Each row was made from one path, in order. Every step used is in the known rows, and no mark comes twice. Write each row's path.
(in the rows, 128 means zero)
Known rows:
dorodun-dupob-bifep-gizif-voton: [110 150 159 130 179 115  99 115 122 158  74 133 115 168 127 134 207  59
 141 134 124 129  97 138 146  93 142 137 123 155  85 118 162  90 136 136
 159 132 115 132 135 110 123 108 153 118 123  66 150 132 127 118 115 156
 157 132 116 112 147 123  88  86 105 159 138 131 144 151 120 106 124  97
 106 122 143]
bifep-dupob-dorodun-gizif-didisa: [118 140 155 146 219 120 115  89  89 122 120 148 106 167 122 128 161 103
 138 136 108 125 121  94 135  75 159 119 125 214 113 145 162  81 112 116
 138 115 120 100 125 138 141 119 114  73  85   8 154 110 138  80 141 197
 167 131 125 149  59 115 109 117 152 152 159 129 133 167 103 152  96 185
 114 134 146]
didisa-gizif-voton-nerema: [123 140 113 138 139 139 154 140 157 126 117 148 120 144 139 115 140 130
 132 100 119 145 128 128 134 129 135 113 108 154 120 122 146  93 135 141
 143 109  95 125 135 127 141  98 169 120 164  82 162 123 119 106 122 146
 148 115 137 136  89 114 159 102 130 180 132 155 164 123 115 137 152 108
 191 115 151]
nerema-voton-gizif-didisa: [125 129 128 147 190 142 186 146  64 119  93 146  97 164 137 126 171 124
 132 124 130 136 153 106 111 107 140 139 125 193  91 153 171  84  89 146
 151 129 148 135 124 146 127 144 147 100 148  79 151 102 136 107 121 117
 168 130 124 157 119 104 199  17 110 179 113 148 157 135 115 134 134 106
 122 132 128]
nerema-voton-gizif-dorodun-dupob: [106 113 138 149 163 160 144 116  40 128 126 143 105 166 133 133 178  99
 151 138 132 129 136 111 145  90 125 126 116 187  73 123 181  79 108 154
 149 121 157 111 136 136 131 125 163  87 123  53 156 111 137 144 125 139
 157 135 106 141  79 127 166  85 107 189 123 133 145 144 121 124 139 122
 123 157 110]
meto-nerema-voton-gizif-dorodun-dupob: [111 125 137 137 155 166 157 103   4 140 106 150 124 138 144 121 199 107
 149 142 131 115 146 109 160  85 126 139 108 214  41 127 193  58 152 151
 149 102 158 103 127 135 130 111 170  88  89  92 172 105 132 139 130 155
 185 135  87 153  68 112 198  96 122 205 110 133 145 143 112 138 145 114
 141 152 103]
gizif-voton: [130 126 120 129 125 130 157 135 151 130 120 133 121 141 129 118 127 134
 118 128 132 129 124 122 109 103 129 130 123 156 121 121 128 100 174 129
 141 133 122 149 127 128 124 112 140 147 134 128 142 130 139 115 129 117
 118 122 143 125 142 119 155 103 115 152 117 136 131 129 111 124 132 113
 156 125 163]
didisa-gizif-dorodun: [114 130 112 145 179 131 111 125 100 129 178 144 111  92 129 123 111 129
 146 148 115 136 132 120 141 135 114 116 119 146 138 129 136 120  66 140
 123 111 104  92 140 124 139 125 129 110 142  48 145 130 120 133 123 161
 126 126 129 141  53 141 134 103 124 174 167 141 145 125 118 140 127 100
 139 129 121]
meto-dupob-dorodun-gizif-didisa: [131 129 137 137 220 123 155  94  77 127 104 137 117 140 129 115 200 112
 127 167 116 126 139  98 128  76 153 117 124 201 103 160 154  83 147 125
 140 109 120 132 113 129 139 135 116  80 103 106 143 116 126  96 144 163
 202 131 106 162  85 100 134  78 149 140 131 125 144 157  96 149 114 156
 133 123 139]
meto-nerema-voton-gizif-didisa: [124 130 127 135 186 146 203 133  24 133  91 146 123 132 147 116 190 151
 134 121 127 121 148 112 127 101 141 148 126 221  47 150 182  63 138 144
 151 114 154 122 119 146 130 133 155  94 114 112 174 107 131 105 121 131
 183 129 109 168 101  88 219  24 121 195  97 147 154 143 108 145 141 107
 151 124 127]
silit-gizif-dorodun-dupob: [110 103 130 154 157 137 105  96  64 137 169 141 105 142 125 119 118 111
 136 150 121 124 131 120 165 116 124 135 128 136 103 127 128  99 137 117
 130  91 128  99 133 114 130 115 145  96 104  64 133 141 114 114 114 167
 154 139 102 143  13 132 106  90 106 176 154 135 131 149 123 147 121 139
 109 153  84]
bifep-gizif-didisa: [121 128 138 139 230 117 111 134  71 118  99 142 108 112 133 145 135 117
 134 146 125 130 143 121 132 132 139 146 144 176 121 156 146 129 108 147
 126 142 108 124 129 117 134 137 121 102 145  51 138 129 123  97 122 161
 145 125 129 141 112 118 133  71 129 148 143 141 135 140 124 128  97 109
  80 122 139]
dorodun-gizif-voton: [122 136 139 135 124 142 135 126 163 132 122 148 114 151 126 138 133 106
 124 115 130 125 124 113 112  94 146 130 117 169 111 110 157  68 159 138
 143 123 136 135 123 126 133 116 127 130 127 124 157 123 137 123 128 153
 136 123 114 125 125 116 130  83 109 131 114 139 135 142 110 126 133 125
 144 123 151]
silit-gizif: [125 129 127 140 124 124 122 120 109 134 120 132 123 132 130 125  98 126
 123 120 120 129 133 126 144 137 122 144 133 123 149 142 124 126 107 119
 127 102 118 112 134 123 130 122 126 112 145 126 122 137 120 117 118 133
 130 135 118 134  63 123 111  78 114 154 146 136 138 142 122 149 136 130
 136 129  88]
dorodun-dupob-bifep-gizif: [110 147 167 132 182 114  85 109  98 155  91 125 125 146 125 143 192  58
 144 123 121 134  94 136 163 114 142 140 129 135  92 126 163 120  97 131
 138 117 119 112 127 115 124 126 134  92 111  74 133 124 122 137 121 169
 161 139 108 116 142 128  55  91 115 142 143 126 145 152 135 110 123 108
  81 129 100]
voton-nerema: [133 118 129 132 147 130 141 128 134 117 123 136 133 146 136 122 151 138
 135 110 125 129 137 131 141 151 140 109 119 154 104 117 128 123 139 129
 133 121 108 129 129 135 137 120 154 123 142 152 139 119 117 108 129 156
 142 123 124 137 129 114 147 122 151 130 121 138 155 133 136 138 144 143
 147 131 143]
meto-dupob: [126 128 113 111 140 134 141 109  89 138  68 126 131 119 133 120 154 106
 124 148 131 135 126 130 131 105  97 124 125 124 110 148 138 139 152 132
 129 121 131 134 123 119 131 118 126 120 134 144 111 117 116 127 136 125
 159 132 107 130 138 117 135 158 141 138 104 120 135 135 118 127 142 127
 138 132 131]
meto-dupob-dorodun-gizif: [126 140 138 127 148 139 137  84 103 135  81 122 127 136 128 124 165  89
 132 141 120 127 122 116 138  76 135 116 122 171 125 150 159  85 152 136
 127 107 129 119 118 133 142 123 108  92 101 129 131 112 135 126 147 152
 188 135 106 138  88 113 106 120 146 134 124 114 147 149  98 136 144 161
 137 125 117]
silit-gizif-didisa: [128 116 123 153 197 116 146 131 101 124 131 150 108 131 130 113 127 155
 118 134 118 134 143 109 125 140 132 145 135 142 119 151 113 125 119 118
 134 105 121 118 127 119 124 138 135  96 136  71 126 132 116  80 113 135
 148 131 128 156  60 111 136  32 114 163 143 148 134 147 117 157 119 133
 128 128 110]
nerema-voton: [125 138 119 126 147 142 167 133 119 121 110 124 130 143 130 131 143 132
 130 127 138 125 136 109 119 104 123 130 106 167 102 137 149  85 110 133
 136 131 156 135 126 131 128 120 127 126 128 163 134 101 143 139 130 117
 150 133 136 139 140 128 159 100 136 153  90 131 137 132 124 132 135 105
 122 131 122]

Which path is each row?
[114 146 149 147 222 108  87 118  94 143 144 126 127 106 123 137 166 104
 161 159 127 120 123 130 151 155 131 113 131 164 131 134 142 124  73 127
 130 130  87  95 146 123 135 130 143  99 134  84 140 114 120 142 112 180
 118 132 144 128 129 121 110  96 110 151 149 120 158 141 134 121 117  97
  97 135 143] | dupob-bifep-gizif-dorodun
[117 146 149 137 132 131 127  90 146 133 101 140 116 183 122 131 123  94
 137 120 120 124 108 111 126  62 149 115 115 205 131 131 171  61 149 126
 144 121 116 114 130 139 141  87 115 105  99  29 167 116 146 101 144 169
 139 126 131 122  75 115  98 152 147 154 138 128 141 158  95 142 124 172
 139 128 170] | bifep-dupob-dorodun-gizif-voton
[114 133 163 149 242 100  93 110  76 153 106 139 107 163 125 135 227  81
 144 155 118 134 106 130 158 108 155 142 138 159  67 138 156 120 116 128
 147 121 123 123 122 113 125 134 143 104 105  37 140 126 116 103 113 184
 185 136 119 140 138 118  82  70 118 145 156 129 141 156 130 120 108 104
  79 128 116] | dorodun-dupob-bifep-gizif-didisa
[121 134 144 128 159 119 113  92 112 124  93 123 119 169 127 134 140 120
 139 136 118 132 108 121 133  93 137 113 121 149 131 147 138 124 114 114
 129 127 104  99 136 137 135  96 114  86 104  35 138 120 140 108 141 156
 131 130 150 127  69 129 103 193 156 148 154 118 133 144 115 144 116 177
 131 136 150] | bifep-dupob-dorodun
[121 112 136 148 129 137 118 128  65 126 134 144 108 125 131 130 127 127
 148 141 125 126 141 129 134 137 130 120 143 158 135 121 154 131 107 143
 138 123 105 100 145 139 137 138 155  95 148  77 149 122 120 131 120 136
 117 125 121 135  74 115 165 121  94 160 157 132 149 125 120 126 135 129
 139 146 134] | voton-gizif-dorodun
[110 153 159 133 142 129 101  88 116 132 101 130 116 168 123 148 120  87
 141 120 117 131 110 107 138  89 150 116 123 190 143 133 170  83 113 124
 128 113 126  97 130 140 143 100 108  78  91  50 149 115 138 122 147 183
 147 132 126 127  75 127  78 159 152 145 154 119 135 161 112 147 117 189
 115 135 128] | bifep-dupob-dorodun-gizif
[116 105 135 141 166 139  94 105  76 134 172 138 117 143 128 115 160 103
 140 163 126 130 128 117 150 109 126 120 116 149  78 119 130 100 139 123
 134 117 134 116 133 121 131 120 143 119 107  55 137 123 122 121 126 166
 142 134 115 136  77 138 125 126 122 149 134 127 120 145 129 129 112 128
 110 154 120] | gizif-dorodun-dupob
[128 130 134 136 125 145 146 125 168 120 111 159 118 166 134 128 165 120
 137  89 126 123 139 111 117 117 150 105 112 189 107 106 160  49 186 142
 149 116 118 139 122 127 143 115 153 122 141 136 165 113 129 107 123 161
 152 121 112 126 130 101 153  91 124 143 107 148 165 143 114 134 146 138
 165 126 173] | dorodun-gizif-voton-nerema
[111 115 149 142 176 116 102 102 109 153 176 131 113 160 122 105 223  99
 147 168 125 131 110 124 156 117 129 111 121 131  59 107 132  98 110 104
 148 114 127 120 126 119 126 128 151 114  86  71 131 116 118 126 115 166
 145 134 123 134 103 128 105 104 116 147 146 116 142 154 129 128 124 113
 114 153 134] | gizif-dorodun-dupob-bifep
[121 145 130 127 129 145 185 126  45 137  59 136 141 118 145 131 154 134
 142 108 128 121 143 122 134 105 128 144 120 196  83 134 196  80 140 155
 147 115 154 112 127 138 127 122 150 107 118 159 174 114 133 144 129 122
 168 133 104 145 116  99 193  82 129 183  95 137 151 132 110 140 159 110
 160 125  97] | meto-nerema-voton-gizif
[106 125 142 152 188 139 147 112  77 145 135 139 107 179 128 124 232  84
 155 143 127 133 124 121 154  97 136 115 117 168  57 108 177  67  89 134
 162 106 147 102 128 136 127 127 172  83 109  73 154 100 131 149 117 151
 175 139 118 151 109 107 150  60  98 194 122 128 162 151 122 122 157  99
 113 156 120] | nerema-voton-gizif-dorodun-dupob-bifep
[136 115 119 130 132 134 159 138 166 123  94 151 124 164 137 115 161 135
 124 117 133 125 133 131 116 129 137 111 115 161 102 110 130  85 191 137
 146 125  95 143 130 132 137 111 167 142 139 142 151 125 126  95 117 126
 134 119 132 133 126 104 181 133 131 153 105 141 156 129 126 134 149 134
 171 125 183] | gizif-voton-nerema
[122 150 114 136 118 133 146 135 152 133 128 145 111 128 132 123 108 118
 127 110 118 147 122 132 123 103 122 134 116 142 132 131 140 107 105 138
 138 126 114 124 134 124 135 105 135 139 156  57 147 135 124 124 128 123
 129 118 134 131  91 131 137  85 115 178 145 150 140 121 108 127 141  88
 163 108 129] | didisa-gizif-voton
[102 131 129 147 157 145  99 109  77 137 181 138 106 125 128 119 124  91
 146 153 114 142 123 118 159 101 116 124 114 139  94 121 146 110  91 133
 130 105 124  93 134 121 136 117 140  97 118   7 151 131 116 135 126 172
 160 128 110 140  35 142 114 113 119 174 168 138 133 136 120 129 122 111
 118 139  86] | didisa-gizif-dorodun-dupob
[109 119 150 141 183 135  61  99  46 143 125 137 113 119 130 148 153  82
 150 163 124 130 128 121 165 108 128 137 128 173 113 123 153 119 107 144
 126 127 114  94 142 108 138 113 137 106 124  35 153 127 125 132 126 167
 147 133 108 123  71 132 100 132 122 153 151 129 131 141 128 118 108 118
  81 145 110] | bifep-gizif-dorodun-dupob
[121 139 146 138 140 132 149 108 159 125 144 143 118 158 123 130 155 121
 131 123 122 124 120 111 116  78 166 121 114 196 150 123 152  41 166 134
 142 119 119 131 129 137 144 116 122 123 106 109 166 120 148 120 139 141
 140 128 125 136  88 108 130  85 120 145 135 127 144 142  97 127 127 150
 157 118 158] | dupob-dorodun-gizif-voton
[117 138 157 134 192 117 111 114 137 150  64 139 121 190 134 134 235  76
 146 115 127 134 104 138 155 119 145 123 116 172  70 118 160  82 145 135
 157 120 100 130 132 113 132 106 179 104 124  83 166 119 120 106 112 179
 177 131 110 118 151 104 105  86 123 166 115 139 172 155 132 114 140 113
 131 126 155] | dorodun-dupob-bifep-gizif-voton-nerema
